Each row comes from the steps of one path. Every step used is in the known rows, and no mark comes twice. Write the path behind each row, first mark first.
Known rows:
gesofug-zamefas-tuzep: [-33 -35  -5  13  20 -21  20  19  -1  34   3 -23  -6 -23  43 -32 -29  27
   6 -13  -9   9]
zamefas-tize-fevom: [ 15 -13  32 -47   0 -81 -14  -1  -8 -23  28 -21   7 -31  34 -15  14 -22
  24   3 -32  13]
gesofug-zamefas-tuzep-fevom: [ 20 -31 -19 -14   0 -10  14  17 -14   3  37   9 -21 -17  50 -52 -32   5
  14 -20   8 -15]
fevom-tuzep: [-32 -22  21   6   6  -1   1   5 -36   9  17 -37 -27   9  19 -17 -11  17
  52 -14 -27 -11]
gesofug-nosil: [-33 -33  20 -39 -15  26 -17  16  -9   6  12 -46  -5  19  12 -19 -29 -25
 -14  -3 -24  24]
radodef-tize-reval: [-31 -26  -6 -65  33 -68 -12  62 -28   3   2 -84 -18 -18  10  23  -1 -37
  13 -41 -54  16]
zamefas-gesofug-nosil-tize-radodef: [-32 -27 -30 -37 -36 -11 -42  22 -21  -9  49 -24  22  40  13  13 -28 -21
 -12 -26 -49   8]
zamefas-tuzep: [-55 -22   6   0   7 -29  27  14 -16  -1  -5 -20 -15 -26  44  -6 -31   9
  21  -8   2  16]
fevom-tuzep-zamefas-tize-radodef: [  3   7  -1 -42  31 -33 -48   7 -39  -3  41  -2   5  11  17 -18 -12  12
  10 -18 -84  -8]
tize-fevom-tuzep-zamefas-gesofug: [-18 -31 -28 -26   0  12 -52  14 -62  19   8 -12 -15  10   8 -18 -18  14
  45 -20  -3 -36]
gesofug-nosil-tize-fevom-tuzep: [  0 -24  35  13 -27  -8 -21   1 -33  -5  32 -31   3  23  28  -2   0  -5
  83  15 -29 -24]
tuzep-zamefas-gesofug-nosil-tize: [-43 -44 -24 -20 -26 -13 -25  14 -35  30  25 -53   5  37  42 -16 -41 -41
  20 -15 -36  19]
gesofug-nosil-tize-zamefas-tuzep-fevom: [  6 -28 -17 -14   5 -26   0  28 -17 -20  40   1  -2 -12  57 -38 -39  -8
  37  -1 -14 -11]
gesofug-nosil-tize: [-34 -40   7 -12 -25 -33   2   7 -11  15  32 -62   5  32  44 -11 -31 -45
  18  -6 -45  34]
zamefas-gesofug-nosil: [-62 -44  -9 -44 -38  37 -34  24 -26  14   2 -44  -5  15  19 -12 -30 -27
 -18 -20  -2  21]
fevom-tuzep-zamefas-gesofug-nosil: [-48 -36  -8 -29 -18  64 -54  18 -51  28   2 -33 -12  29  14 -23 -35  -5
  16 -14 -15  -7]
fevom-tuzep-zamefas: [  0 -17  -1 -12  40  12 -29   3 -51  32  20 -24 -27  23   6 -37 -31  22
  51  -9 -44 -28]
nosil-gesofug: [-63 -41 -10 -12   8  -5 -23  26 -13  28  30 -74 -50 -12  35   7 -19  -5
  25 -18 -32  14]
tize-fevom-tuzep: [  7 -20  32  -1  -5  -5 -18   4 -33 -11  24 -15 -14   2   9  -8   6  17
  71   4 -16 -33]
tize-zamefas: [ -6 -35 -13 -33  62 -52 -18  39   2   6  24 -41   2 -16  -4 -39 -15  20
  14 -12 -53   4]
radodef-tize-zamefas: [-16 -17 -13 -50  75 -70 -17  38  -4   9  13 -72   4 -28   4 -41  -7  11
  40 -27 -77  14]
radodef-tize: [-38  -9   0 -50  26 -52   7  11 -16  11   7 -81 -15 -19  24 -24 -12 -21
  32 -42 -49  33]
zamefas-tize: [-36 -15  24 -38  16 -83  11   3 -15   1  16 -46  -9 -26  58 -32  -3 -25
   2 -17 -51  46]
nosil-tize-fevom-tuzep: [  3 -22  28  15 -15 -35 -12  -1 -34  -7  36 -29  -5  14  29  -3   4   3
  88   6 -29 -28]
zamefas-tuzep-fevom: [  0 -21 -12 -22 -11 -16  19  13 -24 -26  31  11 -28 -21  53 -29 -34  -8
  23 -18  17 -10]

Write each row's path:
[-60 -48 -12 -16 -41 -24 -11  16 -27  19  23 -60   4  31  50  -6 -32 -44
  14 -19 -27  29]
zamefas-gesofug-nosil-tize
[-14  -1   0 -54  11 -61 -26  13 -12 -20  43 -12   7  -5  22  -7  -3  -6
 -24 -26 -69  22]
zamefas-tize-radodef
[ 10 -35  -6 -34 -27 -22 -47  10 -27   1  34 -25  20  20  22  -5 -18 -33
  39   6 -19 -10]
tuzep-zamefas-gesofug-nosil-tize-fevom
[-50 -50 -18 -42  -4  22 -49  42 -18  15   3 -43   8   4   8 -23 -27  -7
  -9 -16 -24  11]
tize-zamefas-gesofug-nosil
[-11 -25   9 -42  43 -68 -33  50 -52  11  11 -47 -18  -8  35   4  -1 -21
  21 -15 -69  -3]
fevom-tuzep-zamefas-tize-reval
[-20 -36 -31 -14  -8  -9 -46  13 -62  23  20 -20  -9  17  24 -16 -19   2
  60 -20 -13 -31]
nosil-tize-fevom-tuzep-zamefas-gesofug
[ 24  -3   8 -27  42  -5 -41   2 -51  19  16 -26 -13   8   1 -30 -13  14
  82  -5 -47 -37]
radodef-tize-fevom-tuzep-zamefas
[-47 -60 -19 -37 -21 -44 -25  65 -36   8  17 -71  -2  22  32  38 -16 -55
  -2 -23 -36  14]
zamefas-gesofug-nosil-tize-reval
[ -3  -4  32 -14   5 -20 -19   3 -37 -10  16 -41 -11 -11  13  -9  10  10
  92  -9 -33 -27]
radodef-tize-fevom-tuzep
[-56 -37 -18 -52   5  11 -46  41 -24  16  -3 -62   7  -4  14 -25 -21 -14
   7 -26 -36  18]
radodef-tize-zamefas-gesofug-nosil
[-36 -39 -46 -48   6  -1 -38  21 -48  32   6 -28 -20   7  11 -27 -31  -2
   1 -38  -8  -4]
tuzep-zamefas-gesofug
[ 24 -16  14  -7  13  11 -47  -1 -47  19  30 -20  -1  36  12 -25 -26   2
  73  15 -44 -39]
gesofug-nosil-tize-fevom-tuzep-zamefas
[ 29 -12   8 -17  33   8 -41   0 -47  17  23  -7 -14  17  -5 -28 -17  20
  64   7 -33 -46]
tize-fevom-tuzep-zamefas
[ 11 -23 -22 -23  23 -32   4  29 -17 -24  33  13 -15 -31  40 -41 -30  11
  31 -10  -4 -18]
tize-zamefas-tuzep-fevom
[-60 -43 -12  25  20  -4   3  28  -2  48  10 -46 -26 -30  58 -17 -29  29
  24 -13 -16   8]
nosil-gesofug-zamefas-tuzep
[ 32 -24  25 -35   9 -75 -18   5   4   6  33 -23  14 -29  32 -35  16  -8
  15   0 -40   8]
gesofug-zamefas-tize-fevom
[ -8 -17 -25 -29  -5 -53 -17  15 -11 -12  61 -23  13  32   9   8 -19 -12
  -1 -25 -65   8]
nosil-tize-radodef
[-24 -33  -5 -34 -23  59 -64  15 -50  17   4 -19  -1  23   6 -16 -28  -6
  25  -3  -6 -23]
tize-fevom-tuzep-zamefas-gesofug-nosil
[  3 -12  -9 -44  20 -54 -32  16  -2   8  50 -17  16  -1  20 -29  -3   9
 -32 -29 -79  17]
gesofug-zamefas-tize-radodef
[-17  -5  20 -22  40 -50 -16  -5 -46  22  17 -33 -16  -7  52 -46 -12  -1
  42  -9 -70  10]
fevom-tuzep-zamefas-tize
[ -2 -37   3 -29 -44 -33 -31  11 -17 -10  31 -32  20  13  28   5 -10 -40
  33   2 -11   1]
zamefas-gesofug-nosil-tize-fevom
[  9 -27 -25 -13  14 -54  12  26 -18 -21  43   3  -7 -23  56 -38 -33   0
  45  -9 -14 -14]
nosil-tize-zamefas-tuzep-fevom
[ 16 -32  21 -26 -30 -40 -21   5  -4 -15  38 -33  20  15  22   1  -9 -37
  35  15 -25   3]
gesofug-nosil-tize-fevom
[-15 -41  -9 -17  36 -54 -21  36   1  12  33 -56  22   9  20 -33 -24  -8
  29  -1 -73  16]
gesofug-nosil-tize-zamefas
[-12 -29  14 -26  26 -76   4   9  -2  41  24 -47   1 -23  55 -59  -1  -7
  -9 -21 -65  39]
gesofug-zamefas-tize
[ 12  -6  14 -58  12 -57 -15   8 -12 -16  20 -46   2 -26   7 -10   8 -18
  46 -14 -30   1]
radodef-tize-fevom
